Every row comes from one small tree of marks. The marks that hang from a mark follow it in brackets, in alphabetical order. Every link used is in the known rows. Which tree was each row made from?
Known rows:
J[U[M]]: [ -3.6  11.1  21.1  22.6   0.7   4.0  -2.0  -2.7 -18.2  -3.8 -10.5  22.1
   1.9  -1.9   7.1  -0.4  -6.0  30.3 -10.4 -11.9   3.1   2.1 -26.3   5.0]
F[G U[A J M]]: [-11.3   7.9  21.4  19.3 -12.5  33.8 -16.0   8.1   7.8  11.6 -18.7   2.1
  17.1   2.6 -36.7 -24.9  11.5  57.6  -7.5   1.8  11.5  -8.2 -15.3  -8.6]
J[U[A]]: [-14.3  24.9  19.9  33.5   7.3  14.1  -3.6  -0.4 -17.1  -7.8 -11.6  30.5
   4.9   3.9   7.2   3.1  -6.9  37.8 -12.6 -15.7  -4.8  13.8 -17.8   7.6]
F[G U[A M[V]]]: [  3.4  14.0  17.3  17.2 -22.4  31.8 -11.8  -8.8  30.5  14.3 -27.2   0.7
   5.9   4.2 -15.6  -8.4   9.2  56.7  -9.0  -2.3   0.3  -1.8   5.8  13.3]
A[U]: [ -1.9  18.3  21.2  13.0  40.1 -19.5  -7.6  -3.4 -23.4 -10.6  16.3  13.4
  -9.3   4.1  16.9  28.8  -5.0  -7.2  -1.7   3.5 -20.6  -2.3 -42.3 -12.8]
F[G U[J M]]: [-16.1   8.6  27.4  13.2  -6.4  14.1  -9.2   3.3   5.9   9.4  -6.8   2.3
   2.9  -0.3 -28.7  -8.3  23.8  48.4   8.1  -1.7   7.9  -6.9 -17.6 -13.2]
T[U[F[G] J]]: [-22.5  23.7  24.2  33.3  10.9 -11.2  12.8 -11.5  -9.9 -17.9  22.1  26.1
   5.3   0.8 -26.4   7.8  14.7  17.5  45.0 -18.5 -15.4  -9.1 -12.3 -26.7]
V[A[U[F]] M]: [ 32.0  11.7  19.9  -3.9  47.4 -31.5  19.5  -8.4  -3.6 -16.6  45.5   4.2
 -10.0   9.5   1.1  44.0 -15.3 -14.6  47.0 -16.2 -33.3  -8.6 -33.0 -11.1]
V[A[U[F J]] M]: [ 22.3  -0.6  23.4  13.0  47.3 -22.7  19.7  -1.3 -13.2 -13.0  52.2  22.4
  -2.1  10.5 -17.9  34.8 -11.1  -8.3  62.0 -20.0 -29.5 -10.5 -26.9 -25.7]
J[U[A F[G]]]: [-13.6  28.2  12.0  32.9  -8.7   7.8  -9.8 -11.5   3.8 -14.1  -3.8   8.5
  -2.8  13.8 -15.1   5.7   6.3  40.1  10.1  -3.7 -13.0  11.1  -2.6   7.2]
J[U[A M]]: [  0.9   8.8  15.9  29.0  -6.4  22.7  -8.0   3.3 -18.0  -1.6 -20.1  21.6
  16.3   0.4  -4.0 -15.3 -18.5  42.7 -23.6  -6.8   8.2   0.7 -25.0   8.3]
V[M[U]]: [ 10.1  20.4  24.5  17.8  36.7 -19.8  18.2  -6.1 -23.8   1.8  21.3  17.8
 -27.4   6.1  39.1  46.9   0.1   3.0   3.7 -10.5 -18.7 -11.6 -37.5  -4.4]
G[F]: [-10.4  39.0  31.8  18.4  16.6  -7.6  -4.3  -5.8  11.8  -3.2  16.7  11.4
 -19.7  -6.5  19.2  19.5  16.1  31.7  -2.7 -10.5  -0.6   5.4 -23.5 -11.7]
J[U[A M[V]]]: [  5.0   3.2  15.1  39.0 -12.8  31.8  -3.6  -7.6  -4.4   5.0 -21.4  34.9
  15.2   1.4   0.6  -7.3 -16.0  46.0 -10.7 -15.6  -2.2   4.4   1.6  11.7]
U[A F]: [  3.3  15.7  12.5   4.9   7.1   9.2   4.1  -2.2   3.5 -13.6   1.9  -1.6
  11.0   5.0  -2.2   1.6 -12.4  17.2   3.5  -9.0  -7.9  -6.5 -14.1  17.1]
G[F[U[A]]]: [-12.4  38.8  30.2  11.2   3.1  19.9  -6.9   3.6  26.8   5.9  -4.0  -6.3
   1.4  -0.7   2.3  -7.1  13.6  61.7 -22.7  -8.5   7.2  15.0 -19.7  14.4]
G[F[U[J M]]]: [-11.1  15.0  33.4  15.3  -3.3  19.0  -5.3   7.7  11.8  14.6  -0.9  -1.8
   6.6  -7.9 -16.5 -16.0  19.9  60.3  -3.2 -10.7  17.4  -0.1 -21.1  -4.3]
T[U[A F J M]]: [  2.3  -5.5  17.2  25.3  -0.2  23.0  19.7   5.6 -22.1  -8.7   2.8  19.5
  46.4  -2.1 -31.2 -31.4 -23.9  24.9  14.0 -16.1   2.8 -22.3 -25.0  -5.9]
U[F J M[V[A]]]: [ 20.3 -11.5  16.9  18.2  -1.1  14.2  17.5 -14.0  17.6  -0.3  10.1  24.0
  11.2   3.9 -20.2  11.2 -12.7  13.5  56.5 -23.5 -14.0 -11.9  10.6  -7.2]
F[U[J M[V]]]: [ -5.3  -4.8  31.3  18.8  -6.4  23.9   7.1  -0.6   3.6  13.8 -11.9  21.9
  17.4  -6.7 -11.0  -8.9   9.9  46.6  13.8 -20.9   4.7  -2.6   2.6  11.7]
U[F]: [ -2.2  18.5  15.7  -1.6  13.4 -11.3  10.4  -7.8  -0.6 -17.1  13.0  -1.4
  -2.2   2.2   8.3  15.7   0.3   7.4  17.6 -10.7 -11.0  -5.4 -13.8  13.4]
U[A M]: [ 11.4   6.7  13.9   9.0   1.4  22.0  -3.4   5.2  -4.8   0.1 -15.3   8.9
  14.9  -1.6   3.0 -11.3 -20.6  26.4 -22.9  -2.3   6.8 -17.9 -29.4   1.9]
T[U]: [-13.2  31.5  29.7  16.5  24.9 -14.0  21.3  -5.7 -19.8 -15.1  12.0  34.4
   7.2  -7.7  16.4  15.4  -2.8   9.2   4.0 -26.8 -11.6  -3.7 -35.4  -7.1]
U[F[G]]: [ -8.2  28.2  16.4   9.2   5.1 -15.0  -3.2 -13.6  14.9 -16.0  11.3  -5.8
 -16.6   4.7  -3.6  25.1  16.0  14.6  26.2  -3.7 -16.4  -4.8  -9.5  -3.4]

Write each row's tree:
[-15.5  18.0  22.5  21.6   5.6  -5.9  -3.9  -8.0   2.3 -11.5  18.2   9.3
  -9.3   7.3 -23.5  12.9  23.0  20.6  42.6  -4.7 -11.9  -7.7  -0.3 -21.9]
U[F[G] J]
[  9.9 -16.3  13.4  14.0  19.4  -4.0  -5.0   1.9 -27.1  -5.7  19.1   0.4
  16.5   4.5 -22.3  -2.6 -14.6  -0.1  24.4   8.3 -10.0 -21.1 -34.5 -14.3]
A[U[F J M]]
[ -3.9   0.1  10.5  28.0  14.4  14.5   6.3  -2.5 -21.5  -0.3   3.4   5.1
   6.9  16.1   2.2  11.4 -12.2  14.3  12.2   6.1 -17.1 -11.2 -25.0  -1.3]
M[U[A F J]]
[  4.9  -6.6  11.7  21.9  10.8  -8.4 -17.6  -5.7 -14.7  -4.8  19.3  -0.6
   2.5  10.0 -34.8   3.6  -1.4   6.1  30.6  17.4 -13.8 -20.0 -28.4 -34.0]
A[U[F[G] J M]]
[  4.6   7.3  24.0  35.7  28.8   6.8  13.7   6.4 -36.4   7.9  15.9  31.2
  -5.5  10.1  11.4  24.2  -5.6  20.4   4.3  -7.0 -10.3 -14.5 -32.6 -15.8]
V[M[U[A J]]]
[ 16.2  11.8  13.8  -3.3  39.0 -21.4   5.1 -13.2   3.3 -17.6  26.9   0.4
  -5.2  15.4   4.5  35.2 -20.5 -19.1  37.0  -3.1 -32.1   1.1 -36.3  -8.1]
V[A[U[F]]]
[  2.6  -2.8  11.2  25.2 -13.1  23.2 -10.2  -0.3   3.8  -2.6  -1.3   0.7
  15.3   8.0 -40.1 -17.0  -2.0  35.1  16.6   5.4   1.3 -22.8  -7.6 -17.2]
U[A F[G] J M]
[-18.5  22.6  19.8  37.2   3.6   9.9   8.6  -5.3  -7.9 -15.8  13.8  26.5
  20.5   7.5 -36.1  -7.1   0.9  27.7  31.0 -13.2 -11.5  -8.5 -13.6 -24.2]
T[U[A F[G] J]]
[  1.7 -10.2  20.5  23.9  25.7  -1.2 -10.9   8.1 -33.8  -0.7  12.5  21.7
   9.4   0.3 -10.9   2.1 -12.1   4.3   5.7   6.8  -5.9 -16.8 -42.8 -28.8]
A[U[J M]]
[ -4.5  -1.9  24.6  10.2  -5.3  36.9  -2.7  16.3  -5.1   9.1 -20.3   5.2
  32.5  -2.3 -19.6 -31.5  -5.2  51.1 -14.1  -6.3  15.5  -9.2 -22.4   8.5]
F[U[A J M]]
[  6.5  13.5  17.5  20.0   4.5  16.2  12.1   3.3 -17.7  -7.4  -9.5  22.8
  31.5  -5.1  -0.3 -17.4 -27.7  24.3 -21.7 -15.5   3.0 -18.6 -39.8  -7.0]
T[U[A M]]
[-16.7  36.5  22.3   8.4   1.2  13.5 -11.7  -2.5  20.2   0.3 -14.7  -4.4
  -1.5   6.5  -8.9   1.4  17.3  47.3 -12.9  -1.4  -2.6   7.8 -15.1   8.7]
F[G U[A]]
[ -2.3  -0.1  16.0  17.8  -8.8   3.6  -5.5  -6.1   1.8  -4.5   7.7  -0.1
   1.7   3.4 -32.5  -2.9  10.8  24.4  30.1   0.1  -1.8 -20.1  -8.7 -21.2]
U[F[G] J M]
[ 16.4  18.7  10.1  21.9  15.4  -5.9   6.1 -12.5  -3.2  -0.7  16.7  -6.7
 -22.0  19.8   5.1  35.5   0.0  16.0  13.5   6.6 -21.0 -15.7 -22.0  -3.8]
V[M[U[A F[G]]]]
[ 25.0  18.8  25.9   7.8  54.5 -29.9  13.8  -4.1  -9.9 -11.1  38.7  25.0
 -16.3   3.8  11.9  51.1 -15.1  -9.7  29.0 -18.6 -27.8  -6.0 -43.6 -24.1]
V[A[U] M]
[-10.8   9.4  10.2  33.9   5.5  10.6  -5.7  -9.3  -7.8   0.3   4.0   1.6
  -8.8  23.9 -13.1  17.6   2.9  21.0  21.5  14.5 -19.7  -9.6 -19.4 -17.8]
M[U[A F[G] J]]
[-11.9   5.2  28.3  25.6 -14.8  22.0  -4.7  -8.1  16.7  14.2 -10.3  16.2
   1.9  -2.9 -28.0  -1.8  27.3  53.5  19.8 -10.4   0.9  -2.5  12.1  -6.7]
F[G U[J M[V]]]
[  3.3  -9.3  16.8  10.4   1.0   7.4   5.7  -0.5 -10.9  -6.5   8.4   2.3
  16.8  -2.7 -18.0  -9.4  -4.0  17.2  25.0  -8.4   0.5 -19.8 -15.0  -2.5]
U[F J M]
[ 14.2  17.9  19.3  23.1  29.3  -1.4  13.2   0.8 -22.6   4.2   9.3  16.5
 -11.4  11.5  27.0  33.5 -11.4  12.6 -10.2  -5.9 -13.6 -11.5 -37.2   0.3]
V[M[U[A]]]
[  5.8  19.0  23.9  16.4 -20.5  38.6  -7.3  -4.9  36.8  18.3 -16.1  -0.9
  10.3  -4.1  -6.2 -15.5   5.7  70.2 -18.4 -10.3  12.1   6.5   1.2  20.5]
G[F[U[A M[V]]]]
[-23.4  28.3  34.6  24.5   4.2  28.1  -7.3   8.8  15.7   9.2   0.3   8.6
   9.9  -2.4 -14.6 -15.3  19.4  70.2  -4.7 -12.9  10.6  14.2 -13.5  -1.1]
G[F[U[A J]]]
[ -0.4   7.0  27.0  22.1  45.6 -14.1  -0.7  -0.7 -16.4 -10.0  26.3  33.1
  -3.4   8.8  -4.2  33.9 -11.6  -7.3  35.5  -9.0 -27.4  -0.1 -40.9 -39.3]
V[A[U[J]]]
[ -5.2  22.2  22.7  -0.5  -7.9   5.9  -8.7  -3.3  15.7   4.7 -13.9 -14.0
  -4.8   0.9  -7.0  -0.8  17.5  40.0  -8.8   0.3   4.3  -4.3 -23.1   3.8]
F[G U[M]]
[-13.1  11.7  15.0  30.0  13.1  -8.0  -3.7 -15.3  -9.9  -1.4  15.0   2.2
 -22.3  19.0  -5.5  33.4  15.2   9.1  34.8  11.1 -20.2  -8.5 -18.4 -21.5]
M[U[F[G] J]]
[  8.3   1.7  29.0  36.7  10.5  10.8  28.6 -12.7  -2.1  -0.1   8.7  57.7
  21.7  -3.1 -11.1  10.7 -17.7  15.8  40.8 -36.8 -12.6 -10.7 -11.9 -29.0]
T[U[J M[V[A]]]]
[ 18.7  -2.0   7.4   2.0  -5.7  20.1   2.8  -1.5   3.1  -6.0  -8.3 -12.3
  22.3   3.1 -11.4 -15.7 -21.2  22.4  -7.4  -2.0   1.6 -18.4 -19.0  16.7]
U[A F M]
[  2.8  13.3  14.6  34.3  13.1  14.7   3.2 -14.6  -4.7   6.5 -10.4  24.0
 -10.2  15.8  33.0  32.8  -9.4  15.7  -6.0   1.0 -21.2  -1.5 -12.3   8.4]
M[U[A] V]
[ 12.2  -6.4  24.8  25.8   6.7  15.8  13.1 -10.0  10.0   6.1   2.9  42.1
   3.7  -0.7  -9.5  17.2 -10.5  18.5  39.3 -24.3  -9.8 -10.2  -1.3 -20.3]
U[J M[V[A]]]
[ 16.7  11.8  12.2  13.6  20.1  -6.7  23.6 -31.7  19.0  -2.5   8.9  10.4
 -19.6  19.4  27.5  57.1 -10.9  -7.6  42.3 -13.2 -38.7   3.2  -8.3   9.4]
M[U[F] V[A]]
[ 22.0  -9.4   9.7  10.6  10.8  -3.8  -0.6 -15.7  -3.9  -4.2  13.1  -0.2
   6.9   5.1  -1.4  13.4 -16.3  -1.8  18.9   3.7 -17.2 -13.5 -13.4   7.9]
A[U[F M[V]]]
[ -3.1  24.3  15.2  16.0  11.5   3.4  22.2  -5.1 -10.2 -20.6   7.3  14.2
  27.3   1.6  -4.3  -3.3 -18.7  14.3   6.5 -21.4 -11.3  -5.6 -24.6  11.3]
T[U[A F]]
[ 17.5   0.9   8.4  18.9   3.8  -6.2 -13.1 -22.2   8.7  -4.3  12.6  -3.0
  -8.3   9.5 -16.1  20.8  -1.2   4.2  25.2  12.9 -22.5 -13.5  -5.3 -11.1]
A[U[F[G] M[V]]]
[ -1.4  14.1  12.4  24.2 -12.6  -0.6  -8.1 -15.5   2.8  -9.0  -2.7  -1.7
  -5.9   6.3 -17.2   3.2   6.3  32.4  13.0  -0.5  -4.1  -0.7 -13.0   2.2]
J[U[F[G] M]]
[ 11.9  -3.4   8.3  31.3 -19.2  29.7   3.1 -12.3   1.7  -0.8 -16.1  17.0
  20.4   5.5 -10.7 -12.6 -16.8  42.9   5.6 -12.8  -5.4   1.7  10.7  29.1]
J[U[A F M[V]]]
[ 23.3  -4.6   7.6  13.2 -15.2  27.7   5.4 -11.9  16.3  -1.3  -8.9   2.0
  21.6   2.4  -9.5  -8.7 -18.2  27.8   7.2  -7.8  -4.6 -16.4   6.8  22.5]
U[A F M[V]]
[ -2.4  27.5  13.2  13.2   0.8   4.8  -8.5  -9.5  18.0 -12.6   3.5  -7.7
  -2.2  12.2 -13.6   8.5   5.2  23.3  10.0   3.0 -12.4  -5.3  -7.3   0.5]
U[A F[G]]
[ 17.4   8.2  25.2  -2.7  -1.4  16.2  14.1 -13.0  33.4   9.6 -12.3   9.4
   5.1  -0.3   2.6  15.9  -5.7  31.3  16.5 -25.6  -9.1   4.6  -5.1  17.5]
F[U[M[V[A]]]]
[  8.4  -0.2  13.0  24.9 -13.7  11.7   7.5 -19.2   1.8  -2.3  -3.7  16.6
   7.6   1.4  -1.3   2.6  -5.0  31.5  20.1 -16.8  -8.9   1.9  11.9  25.1]
J[U[F M[V]]]
[  7.9 -12.9  18.4  20.3  -5.8  15.4  10.1  -9.9   0.7   1.9   6.3  18.2
  14.7  -2.2 -15.3  -2.0  -0.6  22.6  37.5 -15.4  -6.0 -16.3  10.5   3.1]
U[F J M[V]]
[ 20.6 -14.8  12.3   9.4  24.3  -4.0   1.3  -3.9  -8.4  -8.1  21.9   6.7
  12.9  12.5 -23.9  10.4 -27.1  -7.3  41.1  -1.3 -18.5 -13.8 -37.0 -25.8]
V[A[U[F J M]]]
